Known rows, with every step that occurs:
s, d, l, c, h, b: [ 2.88  2.81 -2.02  1.10  1.23  1.54 -1.17  0.92  3.39  2.73 -6.58 -1.60
  1.65 -2.15  4.57  1.27 -1.07  0.15  1.98  0.54 -3.00 -1.95  3.27  1.33
  3.30  0.72  2.45  1.79 -2.03  0.51]
t, c, l, b, w: [ 1.56 -0.66  2.60 -1.98 -0.51  0.37 -4.24  0.17  1.80 -0.06  1.79 -1.88
 -0.71  0.43  5.92 -0.87  0.87 -4.21  0.08  2.24 -2.48 -1.99  1.94  1.73
  3.08  2.49  1.15 -1.14  1.64 -1.02]
l, c, h: [ 1.16  0.79  1.45 -0.65  1.96  0.75 -1.66  1.52 -1.41  0.74 -4.80 -1.08
  1.71 -1.25 -0.78 -0.59  0.58 -0.90  0.18  1.18 -1.90  1.50  1.61  3.64
  3.29  4.21  2.09  1.74 -1.12 -0.45]
b, t: [ 0.64 -0.73  1.80  3.68  0.42 -2.52 -4.29  3.42 -6.15  3.07 -3.38  0.15
  1.59 -3.26  0.94 -1.41 -1.07 -2.51  1.62  1.27 -1.41  1.36 -1.99  2.53
  3.57  2.82 -0.50 -3.20 -0.57  0.29]
h, c, l, b, t: [ 2.37 -2.20  2.30 -0.94 -1.55 -1.43 -4.22  1.34 -0.85  1.57  0.72  0.21
  0.36 -1.02  4.08  1.64  0.29 -5.06 -2.97  1.33 -2.50 -2.23  3.00 -0.20
  2.22  2.68  0.04 -3.07  2.49  0.90]
s, c, h: [-0.41  2.78  0.24 -1.35  0.51  0.88 -1.05  0.50 -1.45  0.46 -4.08  0.72
  1.72 -1.25  2.19 -0.02  0.39 -0.86  2.43  1.71 -1.12  0.93  1.98  2.59
  3.61  3.30  1.91 -2.67 -0.70  0.64]
h, b, t, c, l, d: [ 0.16  0.09  1.06  1.23 -5.29 -1.17 -2.67  1.10  2.38  0.10 -2.58 -3.06
 -1.05 -0.53  2.67  0.69 -1.26 -5.00 -2.43  2.33 -1.77 -4.31 -1.64 -0.62
  3.50  1.60  0.59  1.74 -0.51 -0.43]
l, d, s: [ 0.04  1.00  0.67  3.53 -0.83 -0.79 -4.25  1.10 -0.78  2.23 -0.59 -1.37
 -0.83 -1.59 -4.97  0.54 -0.24  1.59  3.73  0.41 -3.26  3.04 -2.61  2.13
  2.91  3.31  0.26 -3.88 -0.95 -1.25]
b, h, c, t: [ 2.40 -0.24  0.77 -5.36  0.56 -1.23 -3.98 -0.30 -5.63  4.38  1.82  1.28
 -0.18 -2.93  0.23 -0.63 -0.12 -1.96 -2.98  2.14 -0.26 -0.39  0.65  2.91
  3.84  3.05 -0.81 -2.61 -1.88  0.88]
s, d, l, c, h: [ 2.56  2.41 -1.42  1.45  2.63  2.41 -2.53  0.74  0.96  1.47 -5.57  0.45
  2.59 -2.36  0.91  0.85 -0.15 -0.34  2.75  0.88 -2.87  0.56  2.65  3.05
  3.03  1.37  1.80  1.08 -0.99 -0.43]
c, h, b: [ 0.43  2.48  0.92 -0.28 -0.17 -2.00 -1.85  2.56 -0.05  1.39 -5.36 -2.29
  1.35 -1.48  7.58 -0.93 -0.89  0.55  2.22  0.90 -1.89 -0.49  2.42  2.90
  4.12  3.23  1.74 -1.04 -0.62  0.86]
b, t, c, h: [ 0.36  0.17  1.89 -0.85  0.58  0.22 -2.02  2.56 -4.47  0.40 -4.85  0.72
  1.03 -2.47  3.08  0.11  0.11 -2.10 -1.12  3.22  0.41 -0.86 -0.93  2.69
  4.16  2.35  0.51  1.35 -0.48 -0.59]
h, b, t, c, l, d, s: [ 1.58 -1.23  1.46  0.70 -4.92 -0.40 -1.76  0.35  3.60  0.59 -1.93 -2.96
 -2.27 -0.97  1.37  3.39 -1.00 -2.87 -2.10  2.37 -2.18 -3.33 -2.80 -2.01
  3.17  1.21  0.15 -0.32 -1.71 -0.83]
t, c, l, d: [-1.32  0.88  0.10  2.30 -4.02 -0.47 -4.56 -0.39  2.69 -1.98 -1.17 -2.21
 -0.04  0.16  0.79 -1.04  0.29 -4.59  1.08  2.00 -1.86 -0.66  0.27  2.72
  3.69  3.00  0.94  0.68  2.27 -1.42]
b, h, c, l, d, s: [ 3.64 -0.05  0.20 -3.07 -2.44  0.94 -4.06 -1.74  3.59  0.98  2.83 -1.08
 -0.68 -0.90 -1.70  0.55  0.36 -3.34 -2.92  1.79 -3.11 -0.04  0.12 -2.05
  2.66  3.03  0.58 -2.76 -1.17 -0.20]
d, l, b, t, c, h: [ 0.83  0.27 -0.08  0.15  0.50  1.73 -1.82  3.20 -0.46  2.73 -1.71  2.02
 -0.49 -2.56  7.33  2.99  0.27 -1.38 -2.25  2.38 -1.44 -1.93  1.05  2.71
  2.45  0.63  0.10  1.93  3.01 -1.07]
l, c, h, b: [ 1.58  1.35  0.75 -1.53  0.72 -0.17 -0.35  1.76  1.31  2.12 -6.06 -3.43
  0.68 -0.87  2.63  0.01 -0.45 -0.20 -0.32  0.72 -1.96 -0.80  2.20  1.80
  3.61  3.67  2.32  2.47 -2.20  0.43]
c, l: [ 0.45 -0.62  1.36  2.75 -0.46 -2.01 -5.23  0.86 -0.09 -1.72 -2.89 -1.71
  2.30 -0.78  6.08 -1.45 -0.31 -3.96  2.82  1.10 -2.38  1.62  3.61  3.72
  3.89  3.84  0.38 -4.64  2.95  0.07]
s, c: [-1.26  1.24 -1.00  1.26 -0.43 -1.00 -2.82  0.73 -2.23  2.73 -2.43 -0.59
  1.26 -1.14  0.55 -0.27 -0.10 -2.02  4.11  1.02 -0.93  1.67  0.53  2.30
  3.72  3.33  0.32 -5.76 -0.32  0.76]
h, c, l, d, s: [ 2.53 -0.21  0.53 -0.29 -3.73  0.68 -5.22 -1.50  3.30 -0.22  0.77 -2.71
 -0.86 -0.32 -2.12  1.65  0.42 -3.24  0.81  0.99 -3.11  0.92  0.85 -0.51
  2.89  3.39  0.87 -5.36  0.50 -0.51]
c, l, b, w: [ 2.58 -0.45  3.33 -0.24  0.13 -0.54 -4.71  0.59  0.92  0.59  2.14 -0.66
  0.62 -0.30  5.45 -1.46  0.31 -3.07  1.23  1.09 -3.93 -0.73  2.02  1.82
  2.67  3.15  1.33 -2.94  1.28 -0.09]
l, b: [-1.17  0.52  1.30  2.84  1.55 -2.46 -4.18  2.81 -1.64  3.47  0.01 -0.33
  0.47 -1.19  2.30 -0.73  0.18 -0.13  2.84  0.18 -2.89  1.30  1.05  3.28
  2.69  3.75 -0.17 -2.61  2.73  0.02]
t, c: [-1.42 -0.17 -0.52  1.43  0.00 -1.74 -4.78  1.96 -2.13  1.67 -3.06 -2.17
  0.40 -1.34  3.23 -1.49 -0.01 -2.34  3.69  1.79 -0.07  1.40  0.74  3.93
  4.46  3.30 -0.25 -2.68  1.25 -0.75]

Rows:
[-0.23 -0.29  1.59  2.24 -4.15 -0.34 -3.81  0.81 -0.48 -1.00 -1.47 -0.71
 -0.01 -0.55 -1.03 -0.03 -0.43 -5.76 -1.83  2.69 -1.52 -1.90 -1.64  1.10
  3.43  2.05  0.39  1.01  1.09 -1.20]
b, t, c, l, d
[-0.30  0.28  2.61 -1.58  0.79 -0.01 -1.04  3.03 -3.29  1.30 -2.02  1.78
 -0.26 -1.60  3.26  1.55  0.91 -0.75 -2.83  2.75 -0.84 -2.24 -0.55  2.04
  2.90  2.49  0.65  3.30  0.81 -0.47]
l, b, t, c, h
[ 1.43  1.16  2.18 -0.47 -0.13 -1.74 -0.94  3.44 -2.57  2.36 -5.50 -0.21
  1.39 -2.88  5.62 -0.30 -1.35 -0.66 -0.60  1.52 -1.64 -1.82 -0.09  1.45
  4.23  2.07  1.07  0.09 -2.13  1.06]
c, h, b, t
[ 1.07  1.71 -0.24  1.04  1.42  1.72 -1.84  2.25 -0.75  2.50 -2.48  3.48
  0.71 -2.91  5.02  2.75  0.14 -0.79 -0.32  2.48 -1.87 -2.90  0.87  1.80
  2.70 -0.57  0.52  2.68  1.33 -0.59]
s, d, l, b, t, c, h
[ 1.81 -0.97 -2.14  3.22  0.42  0.31 -4.23  2.11  0.58  4.39 -3.05 -2.48
  0.63 -1.89  0.88  0.46 -0.61 -2.17  2.71  0.17 -2.39  2.20  2.15  3.70
  2.84  2.68 -0.08 -1.99  1.26 -0.91]
d, l, c
[ 0.44  0.35 -1.13  3.81  0.75  0.20 -3.46  2.43 -1.44  4.42 -1.27  2.39
  0.19 -3.18  3.14  2.38 -0.44 -1.73  1.42  1.80 -2.14 -2.32 -0.55  1.44
  2.45 -0.65 -1.03 -0.42  1.86 -0.45]
s, d, l, b, t, c
[-0.59  0.80  0.72 -1.10 -0.25 -0.82 -1.51 -0.71 -5.48  1.97 -1.07  1.13
  0.15 -1.80 -0.98  1.91 -0.16 -0.55  1.64  1.70 -0.48  0.43  0.45  4.18
  3.84  2.95 -0.29 -5.54 -1.10  0.67]
s, c, t
[-0.97 -1.38  1.36  1.33  0.16 -1.91 -2.88  3.45 -3.78  3.51 -0.80  0.39
 -0.86 -1.79  1.83  1.04  0.18 -2.34 -0.86  1.97 -0.98 -1.36 -1.38  1.81
  2.80  2.33 -0.84  0.46  1.13 -0.60]
l, b, t, c
[ 1.92 -0.84  1.06 -3.39  0.56  1.23  0.38 -1.42  4.33  2.11  2.80  1.35
 -0.10 -0.64  3.25  3.73  1.05 -1.65 -2.27  2.14 -3.18 -0.56  2.23 -2.26
  1.63  2.95  0.17 -3.35 -0.57  0.45]
d, s, c, l, b, h
[ 3.14 -0.53 -1.24 -4.49  0.57  0.24 -3.52  0.48 -1.60  6.70  4.95  2.04
 -1.58 -3.07  4.92  2.58  0.05 -0.92 -3.81  1.25 -1.99 -1.86  2.75  2.52
  2.00  1.32 -1.03 -1.75  1.99  0.55]
d, l, b, h, c, t
[ 2.45  0.56 -1.35  0.66  1.70  2.15 -2.38  1.72  1.25  1.86 -4.74 -0.96
  1.26 -1.93  2.97  1.12  0.13 -1.22  0.59  0.90 -2.28  1.40  3.56  3.88
  2.97  2.61  1.59  0.80  0.85 -0.95]
d, l, c, h
[ 2.01 -0.18  1.82 -6.13  0.79 -1.21 -2.78  0.35 -4.17  5.27  4.63  2.20
 -1.06 -2.40  0.68  0.88  0.69 -0.57 -4.71  1.60 -1.48 -1.49  0.95  2.15
  2.58  3.07 -0.86 -0.76 -0.15  1.04]
l, b, h, c, t
[ 0.05  3.27  0.53 -0.88 -1.40  2.43 -0.06 -0.94  1.19  0.38 -1.02  0.89
 -0.57 -0.90 -4.99  2.59  0.75  2.00  1.45  1.47 -2.54  1.30 -2.10  0.52
  2.82  2.72  1.94 -2.14 -2.74 -0.52]
l, d, s, c, h
[ 2.18  1.20 -0.41 -2.27 -3.19  0.01 -5.01 -0.98  2.81  1.18  1.63 -0.45
  0.50 -0.65 -0.62 -2.16  0.02 -5.47 -3.10  1.71 -2.67 -0.95  0.95 -0.53
  2.77  3.31  1.21 -0.62  0.04  0.24]
b, h, c, l, d
[ 1.20 -0.35  1.81 -0.74  0.76 -1.13 -2.68  1.18  1.93  1.37  1.61  1.07
  1.32 -0.90  6.14 -0.76  0.40 -2.91 -2.13  1.45 -3.56 -0.62  2.79  1.26
  2.46  3.65  0.35  0.28  2.60  0.52]
c, l, b, h
[ 1.12 -1.72  1.20  0.41 -3.04 -1.97 -2.72  1.64  1.09  0.43 -4.41 -3.51
  0.15 -0.94  8.04  0.76 -1.30 -5.73 -1.35  2.62 -0.60 -3.51  0.93  0.05
  4.00  1.52 -0.13 -1.08  0.38  0.16]
h, b, t, c, l
[ 0.15 -0.82  0.35  0.69 -1.77 -2.60 -2.61  3.08 -2.55  3.42 -4.17 -3.25
 -0.51 -2.28  5.26 -0.02 -1.53 -2.68  0.27  2.14  0.14 -2.37 -1.67  0.81
  4.41  1.44 -0.46 -0.95 -1.76  0.14]
h, b, t, c
[ 5.39  3.11 -0.36 -1.45  1.69  3.03 -1.54  0.00  2.90  3.58 -4.65 -1.76
  0.90 -2.34  3.49 -0.52 -1.18 -0.15  2.11  0.80 -3.38 -2.63  1.32  0.24
  3.55 -0.09  2.94  1.66 -4.83  0.19]
s, d, l, c, h, b, w
[ 3.94  1.55 -0.61  1.11  1.16  1.54 -0.23  1.80  0.94  3.47 -6.98 -0.09
  1.65 -3.22  2.53  2.28 -1.55 -0.63 -0.59  1.10 -2.69 -3.38  0.93 -0.26
  3.04 -0.34  1.90  2.88 -3.31  0.77]
s, d, l, c, h, b, t
[ 0.28 -0.82  0.89 -2.43  0.00 -0.50 -2.63  0.52  2.91  0.87  1.31 -0.06
  0.15 -0.18  6.92  0.11  0.89 -4.29 -2.95  2.81 -1.78 -2.00  2.74  0.79
  2.37  3.08 -0.08  1.87  2.54 -0.41]
t, c, l, b, h
[ 2.01 -0.85  0.07 -0.36 -2.00 -0.88 -6.37 -0.07  0.81 -0.57 -1.64 -2.41
  1.54 -0.50  5.61 -0.88  0.16 -5.87  1.47  1.18 -1.91  0.23  5.34  2.00
  3.46  3.69  0.59 -6.18  2.24  0.77]
h, c, l
[ 0.97 -1.74  3.46  2.38 -0.43 -2.04 -3.03  2.42 -1.44  0.88 -0.30  0.67
  1.39 -1.44  4.70  0.94 -0.18 -3.72 -1.36  1.31 -3.19 -1.08  1.01  1.31
  2.29  2.94  0.03 -1.64  2.92  0.34]
c, l, b, t
[ 1.23 -1.00  0.26  0.19 -1.22  0.81 -1.85 -1.36  2.35 -0.92 -1.49 -1.27
  0.82 -0.51  2.87  3.24  0.36 -2.36  2.95  1.76 -2.21  1.69  2.88  0.27
  3.04  3.16  0.36 -7.74 -0.06  0.16]
d, s, c, l
[ 3.27  1.28 -1.02 -3.70  1.42  0.57 -3.61 -0.61 -2.09  6.32  3.88  4.18
 -0.11 -3.37  2.71  2.52 -0.01 -0.24 -2.33  1.43 -2.53 -2.72  1.67  1.87
  2.20  0.10 -0.85 -1.79  0.33  1.16]
s, d, l, b, h, c, t
[ 1.20 -0.37  0.71 -2.56 -0.44 -1.58 -5.16  0.17 -5.99  2.05  0.11 -0.58
 -0.15 -2.19  0.47  0.45 -0.20 -1.92  0.63  1.32 -0.59  0.49  1.78  4.57
  3.93  3.41 -0.64 -5.73  0.03  0.74]
h, c, t
[ 1.33  0.80 -0.02  5.52  1.19 -0.64 -3.99  2.99 -2.40  5.07 -0.89  3.15
  1.45 -3.58  2.54  1.50 -1.00 -0.46  2.34  0.46 -3.80 -0.93 -0.76  1.66
  2.45 -0.05 -0.82 -2.36  1.63  0.32]
s, d, l, b, t
[-0.45 -0.93  0.10  1.16 -1.26 -1.09 -5.03  0.46  0.84 -2.13 -3.11 -2.75
  1.25 -0.03  6.39 -0.48  0.21 -5.15  1.84  2.39 -1.01  0.04  3.55  3.42
  3.97  3.23  0.35 -2.75  2.59 -0.75]
t, c, l
[ 1.53  0.37 -0.23 -3.46  0.90 -1.43 -3.88  1.55 -0.91  5.88  3.06  0.55
 -0.37 -1.87  2.35 -1.04  0.56 -1.93 -1.91  0.93 -2.01 -0.28  1.61  0.15
  2.31  3.39 -0.16 -1.40  0.73  1.03]
l, b, h, c
[ 2.17  0.35 -0.58  1.64  1.95  1.00 -3.14 -0.51 -3.44  2.65 -2.36  0.58
  1.07 -3.03 -3.27  2.59 -0.73 -0.46  1.92  1.03 -2.26  0.02  0.81  5.14
  3.21  0.88 -0.31 -1.27 -1.03 -0.46]
s, d, l, c, t
[ 1.60 -2.23  2.28  0.06 -0.63  0.58  0.08  0.15  0.70  1.06  0.87  1.19
 -0.27 -0.95  1.90  5.31  0.60 -2.31 -1.58  1.84 -2.99 -1.05  0.64 -1.85
  1.75  2.25 -0.02 -4.81 -0.31  0.55]
d, s, c, l, b, t
[ 2.80  1.61 -2.90 -0.74  1.29  0.34 -4.61  0.78  1.30  6.53  2.44  2.09
  0.94 -3.05  4.17  0.37 -0.07 -1.79  0.41  0.78 -3.21 -1.33  3.08 -0.28
  1.93  0.58 -0.03 -2.30  0.96  1.04]
s, d, l, b, h, c
[-0.07  3.25 -0.74 -2.15 -0.96 -0.30  0.47  0.90  1.16  1.88 -4.79 -1.09
  1.04 -0.82  5.92  0.88 -0.43 -0.42  1.84  1.30 -1.38 -1.29  2.34  0.85
  3.87  2.66  2.10 -1.80 -2.28  1.66]
s, c, h, b
[ 2.84  1.20 -1.71 -0.17  0.17  1.21 -1.25  2.25  4.09  3.21 -5.64 -3.39
  0.36 -1.73  6.91  1.70 -1.01 -0.44  0.33  0.37 -2.65 -0.99  3.73  2.30
  3.31  1.98  1.95  1.27 -0.57 -0.12]
d, l, c, h, b
